What can hang from each mark:
noti: noso
lobiz: lezi raza
napuf: lezi totip
lezi: lobiz napuf noso
raza: bigi
totip: napuf
bigi: lezi
noso: lezi

Each row was made from one small tree. Brackets hold a mark, then the marks that hang from it, in alphabetical order. Every link used is in the known rows. Write each row's tree.
Known rows:
(napuf (lezi (lobiz (raza bigi)) noso) totip): [-12.6  -6.4  -6.7  12.3  14.7  -9.0   5.6  13.4 -33.2 -43.2 -17.0  -0.2
 -14.3   9.6  47.8 -19.1 -18.3]
(lezi (lobiz raza) napuf noso): [ -3.3 -17.5  -3.3 -22.3  -9.1 -44.5  10.7  -9.1  -5.0  39.0 -23.5  -6.3
  18.2  -1.8  27.5 -14.2  23.1]
(bigi (lezi (napuf totip))): [  2.5  -5.1  -9.5  -8.9   0.7  25.7 -15.3  15.3  18.8   1.9  34.3  -7.5
 -17.3   7.6 -37.1  10.1  -6.9]
(bigi lezi): [ 25.1  20.6 -14.3   5.3   4.4  17.9   9.3  20.9  24.6   2.6  33.7  32.6
  -9.3  10.6 -60.1  25.7  18.8]
(lobiz (raza (bigi (lezi (napuf totip) noso)))): [-24.0 -40.4   1.1   3.6  13.9  -6.5 -19.3  18.0  -6.4  19.7   8.8 -11.2
  -9.6 -15.5  22.5  -6.0 -11.9]
(napuf (lezi (lobiz raza) noso) totip): [ -8.2 -14.4  -5.5  -7.7   4.9 -19.6  -5.0  17.9 -23.5 -15.6  -6.3   1.2
 -23.3  25.5  34.3 -18.7   2.0]
(totip (napuf lezi)): [ 27.1  34.4  22.8   7.8  -7.9  26.4   8.8 -32.5  19.4  -5.0   3.6  20.7
   2.7   5.3 -63.1  20.5   2.6]
(lobiz raza): [ 28.2  20.6 -14.6   6.4   0.2 -30.5  15.4 -16.4   8.8  18.4  14.4  43.9
  32.1  22.9 -35.2  10.8  13.5]
(lobiz (lezi (napuf totip) noso) (raza bigi)): [-23.3 -25.7  20.2  13.1  11.2  -9.1 -13.9  -7.2  -1.6  17.6   4.8  -8.3
   8.3 -11.0  37.8 -10.9 -19.4]
(lezi napuf): [ 18.7  37.9  -6.1  -8.5 -12.3   2.2  25.8 -28.9  31.7  20.5   8.9   9.4
  21.0   0.2 -37.3  10.2   4.5]
(lezi lobiz napuf noso): [ -1.2  10.6  -7.1 -27.1 -11.1 -11.9  31.8  -6.4  17.9  23.6 -19.5 -16.1
  -0.4 -13.6  18.0  -7.2  14.2]
(napuf totip): [ 21.6  34.4 -25.1  -0.7   6.8   5.9  26.4  -2.6  24.5 -16.6  27.0  14.4
  -1.0  18.1 -27.6   7.3 -22.5]
(noti (noso lezi)): [ 12.8  30.5  13.8  29.5 -10.7  17.2  -9.2  17.9  18.0  11.8  17.7  25.2
  -3.8  -9.4 -41.0  26.4  19.3]
(napuf lezi totip): [ 12.6  41.3  -8.4   7.2   2.3  27.0   9.2  -2.1  12.7 -34.4  28.3  16.1
 -19.8  27.7 -28.5   5.6 -17.8]
(lezi (lobiz raza) (napuf totip) noso): [-13.2 -31.5 -10.7 -26.2  -1.9 -38.6  -0.1   1.4 -11.7  20.2 -15.5 -23.2
   3.6   6.6  44.3 -24.4  -2.9]
(noso (lezi (lobiz (raza bigi)) napuf)): [  2.7  -0.5   3.0  21.7  -3.2   6.0 -24.0 -18.3 -36.3 -25.7 -17.1  12.7
  35.5  -5.8  -5.0   9.0  10.1]

Which tree is each row?
[  3.2  30.3  -1.4  -8.3  -4.6   6.7  28.3   9.0   5.5 -12.4 -10.8   8.2
 -26.0   5.7   9.4  -3.0  19.1] : (napuf (lezi lobiz noso))
[-20.8 -25.2 -12.0  -6.7  11.9  21.3   2.6  33.9  -3.8 -22.8  -7.2 -34.2
 -30.0 -22.7  31.5  -7.3 -17.0] : (raza (bigi (lezi lobiz (napuf totip) noso)))
[-11.9  11.5  -6.0 -21.8  -3.2  -4.0  22.6  -9.2  32.1  30.8   8.6 -22.4
 -12.8 -11.0  16.5  -9.3 -15.5] : (lezi (napuf totip) noso)
[  6.3  23.4  31.2  -4.2  -6.5  14.4  16.9 -23.5  26.6  21.8  -6.2   7.3
 -16.3 -13.7 -25.5  10.6   7.6] : (totip (napuf (lezi noso)))
[-11.5 -11.0  -5.1  -3.5   4.0  16.1  12.5  22.9   2.0  -4.6 -16.3 -16.7
 -16.2 -30.6  14.3   1.6   9.6] : (raza (bigi (lezi lobiz napuf noso)))
[ -6.2 -14.2  -5.4  18.2   3.7   9.9 -34.6  -7.6 -41.7 -44.1  -8.9  -5.7
  19.9   2.1  10.3  -1.2 -15.7] : (noso (lezi (lobiz (raza bigi)) (napuf totip)))
[-18.2 -62.1  -7.2 -23.8   4.8 -20.5 -29.2  36.1 -18.0  22.6   0.5 -22.8
 -19.6   5.2  29.4 -14.6  11.3] : (bigi (lezi (lobiz raza) (napuf totip) noso))
[-14.4 -10.4  27.9  15.9   4.0 -14.8  -3.7 -17.1   5.6  36.1  -4.1   9.5
  24.1 -18.5  20.4  -1.8   7.8] : (lobiz (lezi napuf noso) (raza bigi))
[  4.5   8.8   9.1   0.9  -1.5  23.9  -8.9  -9.5  25.3  -1.7  29.0  -4.3
   0.4  11.0 -22.2   5.6 -14.4] : (lobiz (lezi (napuf totip)))
[  2.4 -12.7 -19.7   4.8   6.4 -15.6   0.7 -11.2 -29.0 -36.6 -17.6 -12.0
  30.6   8.5  20.4 -13.1 -27.4] : (lezi (lobiz (raza bigi)) (napuf totip))
[ -1.6 -21.8  -3.4  -2.0  -5.5   0.1 -42.6  -3.9 -32.2 -15.8   2.3  -5.6
  11.8  18.2  -2.0  -2.2   2.4] : (noso (lezi (lobiz raza) (napuf totip)))
[  2.2   4.4  16.8  11.3 -22.1  16.8 -23.2  16.6  -2.7   4.7 -11.1 -10.0
   0.6 -15.7 -16.0  12.1  24.5] : (noti (noso (lezi lobiz napuf)))
[  0.1 -13.7  24.4  13.0   5.2 -10.6   3.4 -16.2 -27.3 -15.2 -41.1   4.8
   7.9 -12.6  14.9  -3.2   0.9] : (totip (napuf (lezi (lobiz (raza bigi)) noso)))
